Each row was made from one path, in order. Every step used is in the known rows, and no mark comes twice. Write each row's path.
(in the rows, 128 means zero)
Known rows
H J T R V: [162  87 115 152 122  97 115 158 167 146 136  66  99 197 115 104  91 134
 103  23 120 188 139  95 164 108 140 123 140 143 129  91 169 189  90]
V R T: [161  83 148 109 167  90 142 159  92 191 175  88 110 127 117 105 135 102
 131  85 113 164 101 127 106 196 105 130 150 143 123  90 165 191  97]
A F J X: [ 90  93 138 109 125 105 170  90 158 167  90 142 108 158 182 172 140 148
 181  84 122 106 156 124  68 139 123 145 149  97 113  93 140 197 113]
V R T J U N: [203  85 151 124 139  70 153 188 107 157 159 116 105 108 115  83 159 132
 115  97 136 153 156 115 119 136 124  93 128 163 117 113 148 147 185]
H J U N: [170  77 117 134 135  72 165 144 167 113  92 109 103 211 102 101  91 117
 125  94 131 181 171 105 135  66 171 107 133 145  89 121 135 123 126]
S J F A: [121 105  75  81 141 114  99 116 164 168  93 136 126 117 161 168 131  93
 178 160 123 112 156 126 105 142 100 149 152 101 125 131 193 146  86]
A F: [ 88 113 154 113 130  83 140  97 143 178  89 112 100 150 175 170 120 105
 177  70 102 148  81 124  83 125 148 154 143 113  96  80 145 167  70]
T R: [127  99 161 126  98  92 117 141 126 192 151  79 120 144  94 134  84 120
 155  75 105 154  67 103 136 182 152 125 152 140  75  55 121 147 107]
G J Q: [144 126 155 117 156  58 165  96 143 174 113  89 153 181 112 172 136 124
 158 102 137 164 105 119  85 181 129 167 165 134 100  81 147 122  80]
M A: [117  93 121  99 130  71 150 136 160 174 114 129  96 159  93  91 102  72
 144  91  88 182  79 158 116 146 146 139 117 118  66  87 128 118  62]
Q J T R: [122  76 118 122 138 105 150 118 164 127 141  93 151 118 127 123 121 128
 144  96  79 135 102  99 176 169 151 155 139 140 125  91 118 157 122]
S J: [140  82 121  85 162  86 112  95 148 182 102 125 132 139 127 150  90 115
 146 110 102 138 145 136 115 166 125 169 143 108 125  79 142 168  39]
H J X: [144  55 107 113 150  76 161 119 168 124 111 102 109 209 123 113  45 133
 128  47 151 180 135 109 111 105 140 147 132 126 106  99 139 137  85]
V R T J F A: [187 108  97 110 131 105 106 171 107 163 166 108 104  93 160 120 163  88
 156 120 142 146 126 110 106 148  90 109 140 142 118 123 203 143 186]
H J F A M: [117  91  55 116 119 126 120 105 164 138  71 113  95 210 146 152  92  85
 181  89 143 178 135  79 104  72 131  98 147 113 105 123 194 119 116]
M A F J U: [106 105 111 112  89 101 172  92 178 163  79 197  82 142 149 116 171  86
 148 127 100 148 143 151 111 107 134 121 130 112  72  94 141 144  91]
N U J T: [125 137  91 136 161  79 196 110 151 148 118  79 112 147  95 126 134  94
 116 159  68 156 139 118 106 142 131  93 110  98 123 104 117  81 172]
V R T J: [200  89 138 114 147  79 116 153  94 178 175 105 113 111 130 101 126 110
 128  71 125 169 113 117 117 170 108 127 129 151 126  81 155 158 140]
N U: [124 130 109 122 151  96 164  85 131 172 130  98 114 151 102 152 109  96
 131 121  91 190 104 133 104 154 124 103 117  92  90  80 147  89 114]
F A: [115 118  88 120 148 112 112 130 115 162 119  91 128 173 155 175 103  57
 201 152 105 161 123 141  95 147 135 123 152 114  89 114 159 145 115]
S J Q: [142  86 116  80 185  75 121  98 161 190  88 116 153 116 121 151 123 122
 128  93 130  98 147 124 101 173 135 176 144 107 129  93 150 154  48]
X J U: [140  56  81 138 160 105 129  75 162 135 116 155 112 156 134 138 104 126
 131 169 128 174 104 132 132 108 160 128 124 121 117 109 138 131  93]
R T J: [176 100 141 117 160  64  88 113 111 169 139 112 122 159 133 111  97 113
 118  48 126 177 108 156  90 150 127 100 106 117 131  72 161 142 153]
S J G: [120 109 103  94 153  96 124 109 178 169  70 109 129 120 137 124 140 112
 118 119 111 107 120 123 118 149 121 180 127 101 128  83 141 144  75]
M A F: [ 90 110 141  95 111  73 152 105 167 176  81 145  73 136 145 108 131  64
 158  71  89 165  75 153  87 118 145 148 119 108  66  90 137 149  43]
J U: [114  88 112 137 137  94 165 117 152 143 122 135 128 165 120 144 110 121
 125 144 133 171  99 124 129 127 148 107 144 138  85  89 139  91 112]
H J T R: [161  95 117 134 115  94 127 124 181 133 132  68 106 183 107 106  79 124
 117  46 123 178 108  88 170 107 151 142 144 147 106  79 137 142 111]
A M: [ 70  79 128 113 145 100 148  98 133 185  82 107 119 195 106 167  85 119
 173  63 108 167  87 102  84 144 152 105 144 114 108  73 134 141  79]
M A F J S: [106 122 125  86  98  98 162 108 185 184  65 166  88 129 153 108 158  98
 156 106  93 119 136 151  77 134 133 136 125 107  84 103 144 158  76]

Write each row's path
[132 137 114 146 120  80 185 126 146 160 135  71 109 123  85 119 131 102
 114 143  73 147 122  97 128 156 128  82 118 112 106  88 106  92 183] -> N U J T R
[ 61 106  75 108 121 130 133 125 153 168  80 115 113 166 147 182 126  89
 203 128 130 138  96  93  77 115 122  89 155 106 102 127 191 117 141] -> J F A M
[129  97  84 138 171 104 118 101 175 146  87 104 102 145 145 120 135 110
 125 139 103 143  70 125 118 116 158 163 105 100 129 107 130 145 108] -> X J G
[151  99 124 131 132  99 172 157 151 148 107 141 128 183 106 142 154 142
 152 166 102 123 207 126 121 135 156  91 152 125  93 112 124 162 170] -> F J U N
[114 118 123  97 119  88 159 101 178 183  72 160  95 130 147 118 180  84
 153  80 102 113 135 142  84 138 144 143 126  99  81  96 146 165  81] -> M A F J Q
[106 120 141 110  77 107 154 113 189 175 100 144  78 117 134  99 174  99
 151  81  84 125 119 134 129 128 131 139 136 114  82  80 136 183 105] -> M A F J T R
[127 105 134 157 128  69 142 200 139 174 136  67 116 157  99 119 124 123
 127  96  78 131 140  95 130 168 147  92 140 138 137 105 121 181 147] -> U J T R V
[137 114 139 135 120  76 183  88 138 143 127 135 136 199 111 166 122 128
 153 158 140 209 108 123 116 145 116 141 167 153  90  73 145  96  99] -> G J U
[127 111 140 146 119  67 155 174 153 162 132  66 120 145  92 119 116 114
 136 120  78 121 111  88 136 165 161 112 143 145 120  91  83 138 163] -> U J T R
[176  92 148 123 153  58 126 144 125 140 119 127 116 157 116  89 125 139
 111  78 138 160 148 148  93 110 146  63 108 135 120 100 157 127 196] -> R T J U N
[123 113 112 132 127  60 159 171 154 161 104 107 117 157 113 136 116 102
 148 144  92 122 113  91  99 152 149 104 136 118 110 114 117 103 152] -> U J F
[137 131 105 137 149  72 177 106 115 168 118  97 112 155  96 135 112  74
 136 156  65 171 139 119  93 165 137  81 107  93 101  94 109  87 153] -> N U J
[148 136 102 137 120  77 122 141 167 144  96 100 124 136 145 123 132 114
 124  92 125 139  77 109 124 105 155 144 101 122  99  70 127  73 180] -> T J G
[162 119 117 108 124  72 120 137 159 159 100 114 137 134 136 132  95 143
 132  96 136 135 112 117  96 123 158 128 111 137 100  87 133  73 147] -> T J S
[151  90  87 104 126 117 116 153 105 178 134 123 102 105 148 126 158  97
 166  94 147 148 127  92  91 140  93  85 140 138 134 118 204 147 176] -> V R T J F A M
[148 117 166 126 125  60 196 131 142 142 109 115 126 196  95 150 138 137
 166 153 126 186 144 126 101 132 137 130 161 154  87 103 134 124 118] -> G J U N
[168 101 131 132 121  58 147 158 156 128 106 129 121 153 113 121 118 138
 138 111 134 149 148 114 123  82 174  99 118 146  88 102 114  84 188] -> T J U N
[132 115 122 117 148  59 166 171 142 170  86  89 130 155 112 123 103 112
 141 156  92 116 133 108  73 169 164 107 123 133 112 116  97 106 129] -> U J S
[139  74 107 149 153 110  98 132 169 162 148  91  99 140 128 120 115 148
 119  82 100 155 112 120 147 138 142 138 128 125 159 109 158 219  90] -> X J T R V
[133  88 134  95 132  99 118 113 183 175 123  99 131 106 109 134 112 139
 126  93 109 110 129 115 154 164 120 171 159 128 134  76 138 175  76] -> S J T R
[140  80 123 111 134  67 147 131 157 138 119 117 128 147 135 133  74 153
 141  63 154 145 113 119  97 125 142 140 110 125 100  83 117  93 155] -> T J X
[106 109 122 132 105 117 156  77 152 163  86 171 111 159 182 177 166 127
 164 136 116 133 154 120 104 116 135 121 156 115  98  87 152 169 124] -> A F J U
[138 134 100 130 168  62 188 110 128 173 108  83 131 133  92 138 139  82
 118 141  88 133 145 104  79 170 147  84 106  92 103 103 118  75 158] -> N U J Q
[188  95 124 112 128  83 124 171 120 174 169 118 105  94 133  98 153 120
 118  78 139 146 104 100 119 158 100 117 138 145 125  96 177 136 163] -> V R T J F
[114 109  66 116 102 111 102 129 153 150  83 130 115 145 156 173 119 103
 193 104 141 141 121  87  91  85 132  90 128 118 101 110 175  83 183] -> T J F A M
[ 97 146 122 128 113 114 147 103 166 173  59 127 104 148 187 165 191 112
 164 115  97  98 124 116  93 122 132 154 138  94 107  84 144 183 135] -> A F J G
